What can hang from each mark
j_320: j_312
j_207: j_320 j_398 j_923
j_398: j_207 j_312 j_337
j_544: j_337
j_337: j_54 j_398
j_312: j_320 j_923

Every row comes from one small tree of marks. Brackets hold a mark, then the marks that hang from it, in the order of their numbers. Every link used is in the known rows. Which tree was each row made from?
Known rows
(j_544 (j_337 j_54 (j_398 (j_312 j_320)))): [ 12 -49  -7  37 -26   3 -19   1  13  -8   2  -1  -5  -7  14  -7  15  24
 -30  14  20 -40]
(j_312 j_320): [ -1   2 -14  18  -1  -5   0  -1   3   2  -1 -13   0 -11   5  -6   0   8
   7   5  19  -4]
(j_312 j_923): [  2  16  -8  -2  -6  -8  -8   9  -3 -10  10   6 -16  -1  15  -5  -6  19
   2  -4   5 -12]
(j_207 j_320 (j_398 j_312 j_337) j_923): [  1 -29 -40 -16  -4  10  -9  33  -6 -53  -3  17 -11 -30  33   1 -22   6
  21 -51  20   0]
(j_398 j_312): [  6 -17 -16  -4  -8  -2  -6  18   4 -14  -3   0   2  -1   3  -3 -14  -3
   1 -16  10  -3]
(j_398 j_312 j_337): [  9 -43 -43  -5 -21  11  -9  20  -1 -33  -4  10  15  -5  11  -6 -27  -7
   3 -20  16  -4]
(j_337 j_54 (j_398 (j_312 j_923))): [ 14 -22 -20 -13 -25  -1 -20  17   6 -17   2   2 -22  -1  16 -11  14  39
 -21  -3   0 -44]
(j_398 (j_207 j_923) j_337): [  5 -14 -17 -19 -14  11  -9  12   5 -34   0   8   5 -15  13   0  -1   5
  -7 -23  -1  -8]
(j_320 j_312): [  3  16  19  -3  -6  10  -1   2   1  -7 -14  13  -6 -11  -9   5   4  -9
  -5 -15  17 -18]
(j_337 j_54 (j_398 (j_207 j_320 j_923))): [ 12 -13  15 -35  -3  13  -6   3  12 -22  -3  -1 -26 -29  10  -5  49  36
 -25  -5 -23 -31]
(j_398 (j_207 j_320)): [ 12  16  16 -15   7  11  12   4  -3 -26   1  -4 -14 -31   3  -5   5  -2
   7  -5  -9  -5]
(j_398 j_207 j_337): [ 11  -6 -14  -8 -14  21   1   4  -3 -33  -1   0   8 -17   3  -4 -13  -9
   0  -8  -2 -10]
(j_337 j_54 (j_398 j_207 (j_312 j_320))): [ 21 -18 -14   1 -21  12  -8  11  13 -20 -10 -22  -8 -22   1 -13  22  20
 -21   3   6 -46]
(j_207 j_320 (j_398 j_312 j_337)): [  9 -21 -38  -3  -3  20   1  27 -14 -53  -4  12  -6 -31  24  -2 -33 -10
  28 -36  19  -2]
(j_544 (j_337 j_54 (j_398 j_312))): [ 14 -50   6  20 -24   8 -19   3  12 -11   4  11  -5   4   9   1  16  16
 -36   9   2 -35]
(j_207 j_923): [ -7  -9  -3 -12   1 -10 -10   7   8  -1   2   6  -4   1   9   4  12  15
  -6 -17   0   2]
(j_337 j_54 (j_398 (j_207 j_320))): [ 19  -5  17 -21  -4  22   4  -4   4 -21  -5  -8 -21 -30   1  -9  38  20
 -20  12 -22 -33]
(j_207 (j_398 j_312) j_923): [ -3  -1 -17  -5  -1  -6 -12  31   1 -22  -4   7 -14  -7  17  10 -10   7
  11 -47  15  -5]
(j_337 (j_398 j_207)): [ 15  16  11  -3 -10  13   5   2   4  -6   1 -11   1 -16  -8  -6  20   5
 -14   2 -13 -26]
(j_398 j_207 (j_312 j_320 j_923)): [ 16  19 -26   7 -17  -9  -8  28   3 -35   5 -14 -16 -25  18 -15 -16  18
   8 -18  25 -31]
(j_337 j_54 (j_398 (j_207 j_923))): [  9  -9  12 -25 -12  10 -11   2  16 -10  -4  -5 -15  -8   1   0  45  32
 -35  -4 -21 -36]
(j_544 (j_337 (j_398 (j_207 j_320) j_312))): [ 25 -17  21  13 -16  12   0  13   4 -35  11   9  -6 -32  12  -8   8   3
 -14  -6   2 -29]

Which tree is each row?
[  6  -5  -3 -13  -4  38  -2   6 -12 -48 -24  25 -24 -37  14   8  -3  -7
   4 -23  17 -26]
(j_207 (j_320 j_312) (j_398 (j_337 j_54)))
[ 19 -16  40   8  -9  22  -2 -11   5 -23   7   8 -21 -27  11  -3  33  16
 -31  20 -18 -36]
(j_544 (j_337 j_54 (j_398 (j_207 j_320))))
[  8  -4 -20  -3 -12  -9 -11  27  14 -28  -4 -13  -6 -23  13  -7   2  14
  -1 -31  21 -16]
(j_398 (j_207 j_923) (j_312 j_320))
[ 16 -26 -10 -26  -7  31   1   1  -3 -47  -7   5 -13 -31  13  -6   4   4
  -7   4 -11 -16]
(j_398 (j_207 j_320) (j_337 j_54))
[  5   8  13 -27   6   1   2  12   6 -27   3   3 -18 -30  12  -2  17  12
   1 -21  -8  -2]
(j_398 (j_207 j_320 j_923))
[  7 -32  24  24 -17  10 -13 -16   8   2   6  11  -8   6   7   3  29  18
 -38  25  -8 -31]
(j_544 (j_337 j_54 j_398))
[ 12 -39 -28   8 -19   4 -13   9  13  -6 -10 -16  -5 -10   6 -13  20  25
 -17   6  13 -36]
(j_337 j_54 (j_398 (j_312 j_320)))
[ 10 -31 -47  -4 -23   3 -15  29  10 -45  -3  -6   6 -27  20 -10 -14  10
   3 -35  27 -17]
(j_398 (j_207 j_923) (j_312 j_320) j_337)
[ 14 -34 -32 -33 -14  11  -8  33   4 -61   0  11  -4 -35  23  -9 -11   7
   4 -41   7  -7]
(j_398 (j_207 j_320 j_923) j_312 j_337)
[ 11 -31 -34 -23 -21   9 -15  30   7 -47  -2   8   8 -17  15  -3 -13   4
  -4 -40   9 -12]
(j_398 (j_207 j_923) j_312 j_337)
[ 21 -26 -29 -20 -13  22   2  24  -4 -59  -3   6   2 -36  13 -13 -22  -9
  10 -23   7  -9]
(j_398 (j_207 j_320) j_312 j_337)
[ 22 -30  20  14 -27  17 -14   6  11 -25   5   5  -9  -8   4  -1  20  11
 -39   5  -7 -45]
(j_544 (j_337 j_54 (j_398 j_207 j_312)))
[ 18 -14  -1 -30 -10   5  -4  28  11 -35   2   0 -11 -33  12 -12  21  21
  -9 -31  -4 -24]
(j_337 (j_398 (j_207 j_320 j_923) j_312))
[ -4 -12 -25 -13   5  13  -5  17  -9 -40   0  18 -13 -29  30   4  -9   9
  19 -36  11   5]
(j_207 j_320 (j_398 j_337) j_923)
[ 12 -23 -13 -16 -16  28  -5  -2   0 -34  -8   2  -3 -13   4   0   2   1
 -15   4 -11 -20]
(j_398 j_207 (j_337 j_54))
[ 13 -38 -14 -10 -19   9 -13   9  11  -8  -7  -3  -5   1   1  -6  19  20
 -24   1  -3 -31]
(j_337 j_54 (j_398 j_312))
[  5  24 -34  23  -8 -11 -10  30  -8 -29   3  -6 -26 -20  28  -5 -26  18
  26 -30  37 -24]
(j_207 (j_398 (j_312 j_320 j_923)))
[ 15 -34   0  18 -31  -1 -25  11   8 -20  14  17 -21   3  25  -5  10  37
 -35   5   6 -48]
(j_544 (j_337 j_54 (j_398 (j_312 j_923))))
